Each row was made from one walk, in order. Every step used is in the known rows, and no mark comes twice. Write each row's walk.
Known rows
zata felo nalo ruge: [-0.16 -0.10  0.53  0.10 -0.81 -0.36  0.05 -0.49  1.51  1.22  0.86 -0.74
 -1.97  0.32 -0.03  0.11 -1.24 -1.47  0.49  1.47 -1.06]
ruge bukur nalo: [-0.18 -2.15 -0.89  0.15 -1.24 -1.99 -0.24 -1.09  3.86 -1.19 -0.30  0.64
  1.32 -0.29 -0.14  0.41 -1.06  1.09  0.75  0.56 -0.14]
ruge bukur nalo zata zodo: [-0.10 -1.09 -0.37 -0.18 -0.71 -1.14  0.63 -0.42  2.60 -0.54 -0.50  1.48
  1.24  0.41  0.09  0.18 -0.43  0.32  0.26 -0.55 -0.06]
felo nalo ruge bukur: [ 0.18 -1.10 -0.23 -0.43 -0.89 -1.55 -0.76 -0.91  4.44 -0.27 -0.33 -1.08
 -0.05  1.14 -0.60  0.02 -2.02 -0.91  0.76  2.20 -0.55]
bukur nalo ruge: [ 1.08 -2.35 -0.14  0.90 -0.23 -2.18 -0.73 -1.58  3.81 -0.01 -0.45  0.32
  0.31 -0.57 -0.74  0.15 -1.32  1.28  1.73  0.16  0.06]
zodo dozuv zata: [-0.07  1.75  0.67 -0.21 -0.71  0.28 -0.03  0.39  1.15  1.45  0.92  0.01
  1.42 -0.18  0.20 -0.17  0.06  0.68 -0.52  0.38  0.39]
ruge bukur: [-0.63 -0.72 -1.21 -0.17 -1.29 -0.84 -0.33 -0.16  1.89 -1.19 -0.06 -0.46
  1.10  0.17  0.02  0.02 -0.37  0.37 -0.05  0.51 -0.26]
zata zodo nalo ruge bukur: [ 0.15 -0.48 -0.43  0.19 -0.65 -0.16  0.85  0.58  3.71  0.28  0.16 -1.25
  0.45  0.34  0.44  0.62 -0.93 -0.32  0.22 -1.77 -0.32]
zodo dozuv zata felo nalo ruge: [-0.08  1.96  1.41 -0.36 -1.85 -0.16  0.29  0.11  3.45  2.41  1.37 -0.11
  0.22  0.44  0.22  0.17 -1.15 -0.57 -0.13  1.44 -0.10]
dozuv zodo nalo zata felo: [-0.24 -0.36 -0.31  0.88  2.38  1.62  1.51  0.74 -2.17  1.37  0.84  0.14
 -1.08  0.04  1.10  0.55  0.13 -0.83 -0.31 -0.80 -0.30]
bevubub nalo: [-0.42 -0.05 -1.45 -0.19  0.93  1.00 -1.52 -0.24 -0.53 -1.27 -0.13  0.96
 -0.13 -1.23 -0.28 -0.40  0.87  0.44  0.59  0.32  0.02]
zodo dozuv: [-0.34  1.43  0.56 -0.07 -0.55  0.36 -0.61  0.25 -0.30  0.39  0.18 -0.41
  0.89 -0.21 -0.10 -0.19  0.72  0.65 -0.19  0.19  0.25]
ruge bukur nalo zata: [-0.16 -1.64 -0.87  0.06 -0.31 -1.47  0.16 -0.89  1.79 -1.11 -0.55  1.44
  0.87  0.25 -0.07  0.26 -0.44  0.51  0.50  0.31  0.00]
felo nalo ruge: [ 0.57 -0.90  0.18 -0.08  0.46 -0.88 -0.90 -0.89  2.29  0.34 -0.22 -1.23
 -0.83  0.70 -0.72 -0.26 -1.48 -0.89  0.82  1.81 -0.56]
bevubub nalo ruge bukur: [-0.28 -0.36 -1.84 -0.42 -1.46 -0.60 -1.75 -0.55  4.47 -1.64 -0.48  0.64
  0.77 -0.26 -0.57 -0.07 -0.59  0.35  1.17  0.93  0.25]
bukur nalo zata zodo dozuv bevubub: [ 0.47  0.45  1.18  0.05 -0.23 -0.35  0.45 -0.29 -1.44  0.29 -0.43  1.40
  0.31 -0.35 -0.28  0.07  0.69  0.87  0.01 -0.99  0.62]
zata felo nalo ruge bukur: [-0.48 -0.23  0.23 -0.17 -1.85 -0.87  0.14 -0.51  3.29  0.73  0.79 -0.66
 -1.35  0.68  0.08  0.33 -1.66 -1.53  0.46  1.77 -1.06]
dozuv bevubub: [-0.07  0.34 -0.33  0.23 -1.30 -0.33 -0.92 -0.17 -4.40 -1.35  0.09 -1.55
 -0.69 -1.11 -0.62 -0.04  0.79  1.27 -0.54  0.38  0.47]
nalo zata zodo dozuv: [-0.08  2.38  0.91 -0.45  0.77  1.64  0.77  1.16 -2.68  1.18 -0.16  0.75
  0.44  0.78  0.23 -0.69  1.67 -0.65 -0.87 -1.61  0.19]
felo nalo zata: [ 0.05 -0.16  0.18 -0.31  2.70  0.70 -0.05 -0.37 -3.09  0.20 -0.24  0.16
 -1.53  0.84 -0.24 -0.54  0.24 -1.52 -0.15  1.28 -0.59]
zodo dozuv bevubub: [-0.36  2.08  0.80 -0.19 -2.21 -0.06 -0.90  0.21 -2.65 -0.50  0.16 -1.13
  0.42 -0.69 -0.48  0.11  0.95  1.30 -0.68  0.60  0.86]
dozuv zata felo: [-0.16  0.49 -0.03  0.26 -0.46  0.36  0.90  0.26  0.32  1.88  1.86  0.13
 -0.48 -0.57  0.70 -0.08 -0.47 -0.20 -0.46  0.19 -0.57]
dozuv bevubub nalo: [-0.39  0.69 -0.99 -0.21 -1.15  0.33 -1.70 -0.28 -3.61 -2.18 -0.11 -0.26
 -0.71 -1.68 -0.69 -0.04  1.10  1.26 -0.12  0.73  0.70]
bukur nalo zata dozuv: [ 0.64 -1.19  0.58  0.47  1.11 -0.63  0.14 -0.58 -1.10 -0.24 -0.72  1.49
  0.22 -0.47 -0.14 -0.11  0.53  0.92  0.40 -0.77  0.35]
felo nalo: [ 0.02 -0.79  0.16 -0.20  1.50  0.06 -0.55 -0.62 -0.54  0.11  0.05 -0.82
 -0.95  0.17 -0.33 -0.30 -0.55 -0.83  0.16  1.58 -0.79]

Write each row's walk
[ 0.18  0.31  1.15 -0.50  1.81  0.93  0.28  0.38 -1.80  0.73 -0.40  0.14
 -0.36  0.95  0.06 -0.52  0.07 -1.26 -0.58  0.86 -0.18]  felo nalo zata dozuv zodo
[-0.61 -0.02  0.53  0.00  0.04  0.39  0.32 -0.28 -0.73  1.04  1.08 -0.40
 -2.06 -0.10  0.31  0.06 -0.51 -1.46 -0.01  1.27 -1.23]  zata felo nalo
[ 0.41 -1.60 -1.18  1.12  1.33 -0.42 -0.06 -0.37  0.98 -0.31  0.20 -1.63
 -1.20 -0.26  0.12  0.83 -0.80  0.15  0.92 -0.49 -0.16]  zodo nalo ruge
[ 0.19  0.26  0.93  0.09 -0.58  0.56 -0.03  1.02  0.47  0.57 -0.13 -0.76
  1.80 -0.35  0.31 -0.41  0.23  0.81 -0.62 -0.75  0.36]  zata dozuv zodo
[ 0.10  0.26  0.90 -0.52  1.78  0.68  0.00  0.10 -2.66  0.10 -0.51 -0.05
 -0.90  0.81 -0.10 -0.51  0.41 -1.24 -0.49  0.85 -0.29]  felo nalo zata dozuv
[ 0.16 -1.43 -0.90  0.71  0.17 -0.34  0.48  0.17  3.83  0.47  0.26 -1.01
  0.76  0.32  0.48  0.79 -1.59  0.11  0.50 -0.08  0.04]  dozuv zodo nalo ruge bukur
[ 0.08  0.67  1.06 -0.61  0.70  0.43 -0.18  0.08 -4.09 -0.48 -0.51 -0.51
 -1.23  0.52 -0.35 -0.32  0.56 -0.84 -0.80  1.13  0.09]  felo nalo zata dozuv bevubub
[-0.10 -0.89 -1.16  0.88  3.56  1.18  0.77  0.16 -4.35 -0.42  0.15 -0.25
 -1.89 -0.11  0.60  0.53  0.91 -0.52 -0.05 -1.01 -0.19]  zodo nalo zata
[-0.41  0.58 -1.43 -0.29  2.12  1.65 -1.04  0.00 -3.05 -1.14 -0.41  1.93
 -0.71 -0.54 -0.19 -0.63  1.65 -0.26  0.25  0.02  0.19]  bevubub nalo zata
[ 0.08  1.39  0.53 -0.12 -0.21  0.64 -0.10  0.75 -5.94 -0.94 -0.57 -0.31
 -0.45 -0.08 -0.18 -0.42  1.86  0.45 -1.13 -0.68  0.80]  nalo zata dozuv bevubub
[ 0.15 -0.63  0.25  0.29 -1.32 -0.38  0.37  0.86  3.82  0.06 -0.16 -1.27
  1.70  0.15  0.56  0.62 -1.01  0.56 -0.10 -0.67  0.44]  zata dozuv zodo nalo ruge bukur
[-0.10  2.79  1.07 -0.54 -0.30  1.38  0.57  1.13 -4.18  0.60 -0.17  0.31
  0.14  0.50  0.00 -0.50  1.82 -0.26 -1.17 -1.35  0.58]  nalo zata zodo dozuv bevubub
[-0.12 -1.33 -0.28 -0.07 -1.01 -1.50  0.20 -0.53  2.11 -1.20 -0.73  1.25
  1.35  0.21  0.03  0.27 -0.31  0.77  0.25 -0.03  0.24]  ruge bukur nalo zata dozuv
[ 0.38 -0.09 -0.39  0.00 -0.77 -0.30  1.31  0.60  4.79  1.39  1.06 -0.62
  1.09  0.30  0.72  0.47 -1.54 -0.12 -0.23 -1.09 -0.15]  dozuv zata zodo nalo ruge bukur
[ 0.01 -0.25 -0.15  0.38  1.26  1.13  1.04  0.82 -0.28  0.62  0.44 -1.03
 -0.27 -0.44  0.67  0.35  0.25 -0.24 -0.26 -2.25 -0.50]  zata zodo nalo
[ 0.45 -0.33 -0.13  0.47  0.42  0.37  0.76  0.60  1.98  0.79  0.25 -1.36
 -0.17 -0.02  0.35  0.39 -0.49 -0.25  0.27 -2.05 -0.32]  zata zodo nalo ruge
[ 0.47  0.04  1.03  0.13  0.84 -0.08  0.63 -0.27  0.00  0.88 -0.40  1.86
  0.61 -0.06 -0.05 -0.13  0.53  0.45  0.31 -1.25  0.24]  bukur nalo zata zodo dozuv
[-0.47  0.89 -0.16  0.29  1.21  1.26  0.78  0.39 -4.66  0.73  0.55  0.81
 -1.85  0.24  0.45 -0.39  1.33 -1.12 -0.47 -0.45 -0.50]  nalo zata felo
[ 0.34  0.08 -0.08  0.18  0.97  0.87  1.44  0.82  1.28  1.73  1.31 -0.43
  0.42 -0.40  0.89  0.21 -0.53 -0.05 -0.61 -1.57 -0.29]  dozuv zata zodo nalo
[ 0.05  0.58 -0.96 -0.12 -2.04 -0.41 -1.97 -0.51 -1.39 -1.99 -0.31 -0.61
 -0.64 -1.25 -1.01  0.02  0.37  1.23  0.40  0.93  0.88]  dozuv bevubub nalo ruge
[-0.03 -1.27 -0.01 -0.08 -1.01 -1.24  0.49 -0.25  3.00 -0.56 -0.64  1.41
  1.92  0.37  0.20  0.27 -0.63  0.74  0.15 -0.01  0.35]  ruge bukur nalo zata dozuv zodo
[-0.14  2.12  1.25 -0.49 -1.07  0.99  0.34  1.10  0.95  1.36  0.25 -0.40
  1.52  0.02  0.18 -0.42  0.71  0.12 -0.60 -1.52  0.02]  zata zodo dozuv
[ 0.19  0.87  0.63 -0.01  1.15  1.26  0.49  1.11 -3.08  0.57 -0.44  0.47
  0.68  0.45  0.33 -0.68  1.25 -0.09 -0.87 -1.02  0.47]  nalo zata dozuv zodo
[-0.02 -0.46 -0.44  0.69  2.70  1.13  0.81  0.62 -3.88 -0.53 -0.09 -0.45
 -1.28 -0.15  0.72  0.58  1.07 -0.25 -0.40 -1.44  0.11]  zodo nalo zata dozuv
[-0.46 -1.30 -0.58  0.11 -0.97 -1.31  0.60 -0.76  1.78 -0.59 -0.01  1.57
  0.20  0.18  0.24  0.46 -0.53  0.07  0.43  0.33 -0.29]  ruge bukur nalo zata felo
[ 0.12 -0.16 -1.43 -0.06 -0.12  0.07 -1.85 -0.53  2.25 -1.02 -0.38  0.54
 -0.01 -0.70 -0.67 -0.36 -0.09  0.38  1.24  0.54  0.23]  bevubub nalo ruge
[-0.06  1.92  1.50 -0.92  0.44  0.94  0.28  0.40 -3.01  0.63 -0.19 -0.11
 -0.83  0.90 -0.26 -0.34  0.57 -1.31 -0.90  0.65 -0.02]  felo nalo zata zodo dozuv bevubub
[-0.12 -0.89 -0.12 -0.17 -2.07 -1.73  0.00 -0.55  0.65 -1.77 -0.75  0.78
  1.05 -0.09 -0.21  0.46 -0.15  1.16 -0.06  0.23  0.63]  ruge bukur nalo zata dozuv bevubub
[ 0.56 -1.61 -0.15  0.66  2.01 -0.60  0.09 -1.04 -1.55 -0.13 -0.48  1.70
 -0.40 -0.42 -0.25 -0.13  0.38  0.67  0.74 -0.34  0.04]  bukur nalo zata
[-0.03  1.46  1.37 -0.87  1.49  1.22  0.48  0.40 -1.47  1.22 -0.17  0.33
 -0.53  1.21 -0.01 -0.53  0.38 -1.73 -0.59  0.36 -0.40]  felo nalo zata zodo dozuv
[-0.23  1.10  0.22 -0.42 -2.20  0.27 -1.38  0.49 -2.58 -1.98 -0.45 -0.69
  0.38 -1.51 -0.43 -0.07  1.22  1.50 -0.61 -0.08  0.97]  zata dozuv bevubub nalo
[ 0.18 -0.84 -1.09  0.11 -2.20 -1.81 -0.80 -0.49  4.73 -0.69 -0.35 -1.08
  0.99  0.71 -0.51 -0.01 -1.34  0.34  0.81  0.66  0.02]  nalo ruge bukur
